Known rows, with every step that occurs
logoz fepar dize bozim mobuzu: |   4 | -39 |  -4 | -32 |  20 |  15 |  -3 |  53 |  18 |   4 | -12 |  47 |  36 | -30 |   2 |   7 | -15 | -33 | -18 | -14 | -11 |
nupon mobuzu fepar dize: | -47 |   6 |   5 |  -5 | -12 |  16 |  10 |  55 |   8 | -12 |   5 |   7 |   7 |  13 | -10 |  -2 |  11 |   9 |  -4 |  31 |  13 |
logoz fepar dize bozim mobuzu nupon: |  12 | -29 |   1 | -33 |   7 |  40 |  -2 |  68 |  21 |  14 | -26 |  40 |  21 | -32 |  15 |  -1 |  -9 | -25 | -27 |   4 |  12 |
logoz kulum dize bozim mobuzu: | -27 |  17 | -16 | -35 |  28 |   7 | -33 |  18 | -12 |  21 |  -7 |  62 |   3 | -12 |   5 | -17 | -19 | -26 |  29 | -20 | -23 |
dize bozim mobuzu: | -10 | -15 |  -7 | -36 |  23 |  10 |   1 |  21 |   5 |   2 |  -1 |  29 |   6 | -16 |   5 |   1 | -17 | -15 |   3 | -23 |   0 |
dize bozim logoz: |  -3 |   1 |   5 | -25 |  43 |  35 |   5 |  30 |  -9 |  20 |  -6 |   2 |  18 |   1 | -41 |  19 | -22 | -13 | -35 |   9 |  -1 |
fepar dize nupon mobuzu kulum: |   8 |   6 | -14 |  12 |   8 |  23 | -27 |  63 |  16 |  -6 | -32 |  16 |  24 |   2 | -24 |  -1 | -13 |   3 | -21 |   2 |  21 |
fepar dize nupon mobuzu: | -20 |  16 |   2 |  -4 |   7 |  27 | -13 |  52 |   6 | -16 |  -9 |  11 |  21 | -13 | -22 |  -9 | -17 |   0 | -14 |  11 |   8 |
fepar dize nupon: |   6 |   3 |   7 | -13 |  18 |  29 |  -9 |  31 |   4 |  -9 |  -8 |  -8 |  12 |  -4 | -10 | -12 | -24 | -10 | -15 |  -1 |  11 |
nupon mobuzu fepar: | -49 |  16 |   8 |  -1 | -13 |   5 |  -1 |  34 |  -7 | -20 |   5 |   4 |  -5 |   5 |  -5 |   5 |   9 |  15 |  12 |  17 |  12 |
dize nupon: |   3 |  14 |   8 |  -7 |  18 |  19 | -19 |   9 | -11 | -17 |  -9 | -10 |   2 | -10 |  -5 |  -4 | -26 |  -4 |   0 | -13 |  11 |
logoz kulum dize nupon mobuzu: | -39 |  58 |  -5 |   3 |  10 |  16 | -60 |  26 | -23 |  -3 | -14 |  41 |   6 | -17 | -18 | -23 | -23 |  -7 |  30 |   1 | -16 |
bozim dize nupon: |  -8 |  24 |   1 | -22 |  26 |  18 | -33 |   2 |  -3 | -13 | -23 |  -2 |  15 |  -7 |  -9 |  -9 |  -3 | -19 |   9 | -13 |  17 |
kulum dize bozim logoz: |  -6 |  17 |  -3 | -27 |  59 |  28 | -28 |  37 | -17 |  27 | -18 |   9 |  26 |   6 | -47 |  18 | -32 | -28 | -22 |   1 |  -3 |
bozim logoz fepar dize nupon: |  24 |  -5 |  15 |   4 |  32 |  48 | -20 |  46 |   2 |  -6 | -38 |   8 |  33 | -18 | -33 |  15 | -27 | -35 | -42 |   8 |   1 |
bozim logoz fepar dize: |  21 | -18 |   6 |  12 |  16 |  30 |  -2 |  38 |  13 |  11 | -30 |  18 |  32 |  -7 | -28 |  19 |  -1 | -30 | -41 |  23 | -11 |
mobuzu fepar: | -24 |   4 |  10 |  -9 |  -2 |   7 |   5 |  12 | -10 | -11 |   5 | -15 | -13 |  14 |   9 |   2 |   2 |   5 |   9 |   6 |  16 |
bozim dize: | -10 |   9 |  -6 | -13 |   9 |  -1 | -14 |  -7 |   8 |   4 | -14 |   9 |  15 |   2 |  -3 |  -4 |  24 | -14 |  10 |  -1 |   5 |
nupon mobuzu kulum dize bozim logoz: |  -3 |  22 | -22 |  -4 |  51 |  21 | -46 |  68 |  -7 |  28 | -44 |  34 |  36 |  13 | -60 |  28 | -20 | -16 | -28 |   5 |   8 |
kulum dize bozim logoz fepar: |   6 |   2 |   3 | -19 |  56 |  22 | -43 |  46 | -16 |  23 | -30 |  24 |  44 | -17 | -45 |  30 | -31 | -43 | -27 |  -2 | -14 |
bozim logoz nupon mobuzu: | -16 |  47 |  10 |  38 |  27 |  15 |   9 |  22 |  12 |   6 | -19 |  49 |  15 | -21 | -36 |  18 |   5 | -11 | -16 |  27 | -21 |
nupon mobuzu: | -26 |  12 |  -3 |   9 | -11 |  -2 |  -6 |  21 |   2 |  -7 |   0 |  19 |   8 | -10 | -12 |   2 |   5 |   9 |   2 |  13 |  -2 |
bozim logoz kulum dize nupon: |  -8 |  52 |   1 |   1 |  40 |  42 | -51 |  11 | -29 |  10 | -34 |  23 |  -1 |   0 | -30 | -11 | -32 | -26 |   7 |   1 | -10 |
kulum dize bozim: | -12 |  11 |  -6 | -35 |  41 |   3 | -31 |  30 | -14 |  20 |  -2 |  10 |  24 |  -2 | -22 |   4 | -29 | -18 |   0 | -11 |  -4 |
mobuzu kulum dize bozim: |  15 |   3 | -24 | -19 |  43 |  -1 | -45 |  40 |  -6 |  28 | -26 |  14 |  25 |  15 | -23 |  13 | -23 | -16 |  -8 | -22 |   9 |

Rows
| -14 |   1 | -13 | -40 |  39 |   3 | -32 |  28 |  -5 |   9 | -14 |  37 |  14 | -11 |  -1 |   0 | -26 | -29 |  15 | -30 |  -1 | => kulum dize bozim mobuzu
|   1 |  21 |  11 |  -6 |  63 |  36 |  26 |  45 |  19 |  32 |  -8 |  33 |  33 | -11 | -43 |  16 | -17 | -30 | -48 |  25 | -23 | => fepar dize bozim logoz nupon
| -19 |   6 |  16 | -22 |  16 |  36 |  -3 |  43 |  -5 | -21 |  -4 | -23 |  -2 |  11 |  -2 |  -8 | -21 |  -6 |  -5 |   5 |  27 | => mobuzu fepar dize nupon
| -48 |  45 |  17 |  24 |   5 |  -4 |  10 |  27 |   5 | -14 |   3 |  33 |  -1 | -16 |  -4 |   8 |  10 |   4 |  16 |  21 |  -8 | => logoz nupon mobuzu fepar
| -25 |  25 | -10 | -29 |  29 |   8 | -33 |  19 | -21 |  32 |   6 |  33 |  12 |  -3 | -15 | -13 | -22 | -14 |  14 |  -1 | -27 | => logoz kulum dize bozim
| -29 |  59 |   3 |   4 |  67 |  17 | -22 |  51 |  -3 |  26 | -20 |  58 |  38 | -24 | -60 |  22 | -23 | -29 | -16 |  18 | -27 | => kulum dize bozim logoz nupon mobuzu
|  -5 |  27 | -19 |   4 |  16 |  10 | -53 |  34 |   9 | -12 | -48 |  23 |  27 |   1 | -23 |   1 |  10 |  -6 |   4 | -11 |  27 | => bozim dize nupon mobuzu kulum
|  -2 |  30 |   1 | -11 |  34 |  11 | -52 |  16 | -20 |  -9 | -23 |  -3 |   9 |  -6 | -11 |  -7 | -36 | -20 |  14 | -21 |  11 | => kulum dize nupon
| -13 |  45 |  -2 |  -5 |  22 |  17 | -54 |   4 | -25 |   3 | -14 |  22 |  -3 |  -7 |  -5 | -24 | -29 | -16 |  29 | -11 | -13 | => logoz kulum dize nupon
|  -8 |  44 | -16 |  13 |  51 | -11 | -39 |  55 |   9 |  26 | -28 |  63 |  38 | -15 | -35 |  17 | -15 | -17 |  -3 |  -6 | -15 | => logoz nupon mobuzu kulum dize bozim
| -35 | -11 |   3 | -45 |  20 |  17 |   7 |  33 |  -5 | -10 |   3 |  13 |  -7 |  -2 |  13 |   5 | -15 |  -8 |  13 | -17 |  18 | => dize bozim mobuzu fepar
|  27 |  21 | -16 |   5 |  34 |   8 | -64 |  26 | -11 |  -1 | -47 |   3 |  12 |  11 | -13 |   1 | -31 | -18 |   7 | -31 |  24 | => mobuzu kulum dize nupon
| -50 |  46 |   8 | -11 |  21 |  18 | -51 |  50 | -27 | -28 | -16 |   2 |   5 |  -2 | -17 |  -1 | -27 |  -5 |  24 |  -3 |  23 | => kulum dize nupon mobuzu fepar
|   5 |   1 |  -4 |  -4 | -16 |  26 |   2 |  14 |  11 |  -1 | -27 |  21 | -22 | -10 |  33 | -12 |   8 |  -4 |  10 |  -1 |  28 | => bozim mobuzu nupon
|   2 |  34 |  -7 |  23 |  53 |  20 |  -3 |  55 |  14 |  26 | -33 |  54 |  32 | -12 | -53 |  33 |  -9 | -12 | -38 |  15 | -13 | => dize bozim logoz nupon mobuzu kulum
|   7 |  56 | -13 |  52 |  42 |   3 | -38 |  38 |  11 |  21 | -58 |  62 |  25 |   0 | -44 |  25 |   1 | -24 |  -9 |  11 |  -9 | => bozim logoz nupon mobuzu kulum dize
| -47 |  29 |  14 |  -8 |   3 |  25 | -19 |  43 | -17 | -34 |  -4 |  -7 |  -4 |  -7 | -11 |   0 | -19 |  11 |  12 |   5 |  24 | => dize nupon mobuzu fepar
|  22 |  -7 |  -9 |  20 |   4 |  17 | -43 |  71 |  17 | -11 | -43 |  32 |  40 | -18 | -23 |   9 | -13 | -11 | -26 |  -2 |   9 | => logoz fepar dize nupon mobuzu kulum
|   2 |  49 | -18 |  45 |  25 | -22 | -42 |  30 |  15 |  14 | -38 |  62 |  24 |  -8 | -19 |  10 |   4 | -14 |  12 |  -2 | -11 | => logoz nupon mobuzu kulum dize
|  34 | -48 | -20 | -17 |  22 |  10 | -16 |  62 |  27 |  13 | -36 |  53 |  38 | -14 |   3 |  15 |  -9 | -31 | -26 | -24 |   2 | => logoz fepar dize bozim mobuzu kulum
| -26 |  42 |  -2 |  -2 |  23 |   9 | -56 |  37 | -17 | -16 | -22 |  16 |  17 | -16 | -26 |  -6 | -30 | -11 |  15 |  -9 |   7 | => kulum dize nupon mobuzu
|  18 | -25 | -24 | -22 |  25 |   5 | -10 |  33 |  11 |  10 | -27 |  35 |   9 |   1 |   5 |  10 | -13 | -12 |  -5 | -33 |  14 | => dize bozim mobuzu kulum
| -38 |   4 |  -4 | -48 |  37 |   9 | -25 |  40 | -14 |  -4 |  -9 |  22 |   2 |   3 |   7 |   3 | -24 | -24 |  26 | -25 |  16 | => kulum dize bozim mobuzu fepar
| -51 |   6 |  10 | -30 |  32 |  50 |  16 |  85 |   0 |   7 |   0 |   8 |  24 |  14 | -49 |  19 | -10 |  -4 | -38 |  40 |  11 | => nupon mobuzu fepar dize bozim logoz
|   2 |   3 | -20 |  25 |  -9 |  -6 | -18 |  32 |  11 |   0 | -25 |  25 |  10 |   8 | -13 |  10 |  12 |  12 |  -5 |   3 |  10 | => nupon mobuzu kulum
|   6 |  16 | -13 |  16 |   7 |  13 | -38 |  41 |  -1 | -14 | -32 |  14 |  11 |  -4 | -19 |   5 | -16 |   7 |  -6 | -10 |  21 | => dize nupon mobuzu kulum
| -20 |  -3 |   9 | -26 |  14 |  35 |  -2 |  41 |   4 | -31 | -19 |   5 |  -9 |   2 |  18 | -12 | -19 | -16 |  10 | -13 |  31 | => bozim mobuzu fepar dize nupon
| -23 |  43 |   6 |  32 |   9 | -10 |   5 |  15 |  15 |  -2 |  -1 |  49 |  13 | -29 | -12 |   4 |   7 |  -1 |   6 |  15 | -24 | => logoz nupon mobuzu
| -56 |  39 |   8 | -22 |  13 |  24 | -32 |  36 |  -8 | -32 | -18 |   3 |  11 |  -3 | -14 |  -3 |   6 |  -4 |  21 |   4 |  29 | => bozim dize nupon mobuzu fepar
|  -6 |  21 |   1 |  12 |   6 |  30 |   1 |  -5 |  -9 |  20 | -11 |  27 | -11 |   6 | -18 |  -3 |   4 |  -7 |  -7 |  24 | -21 | => bozim logoz kulum
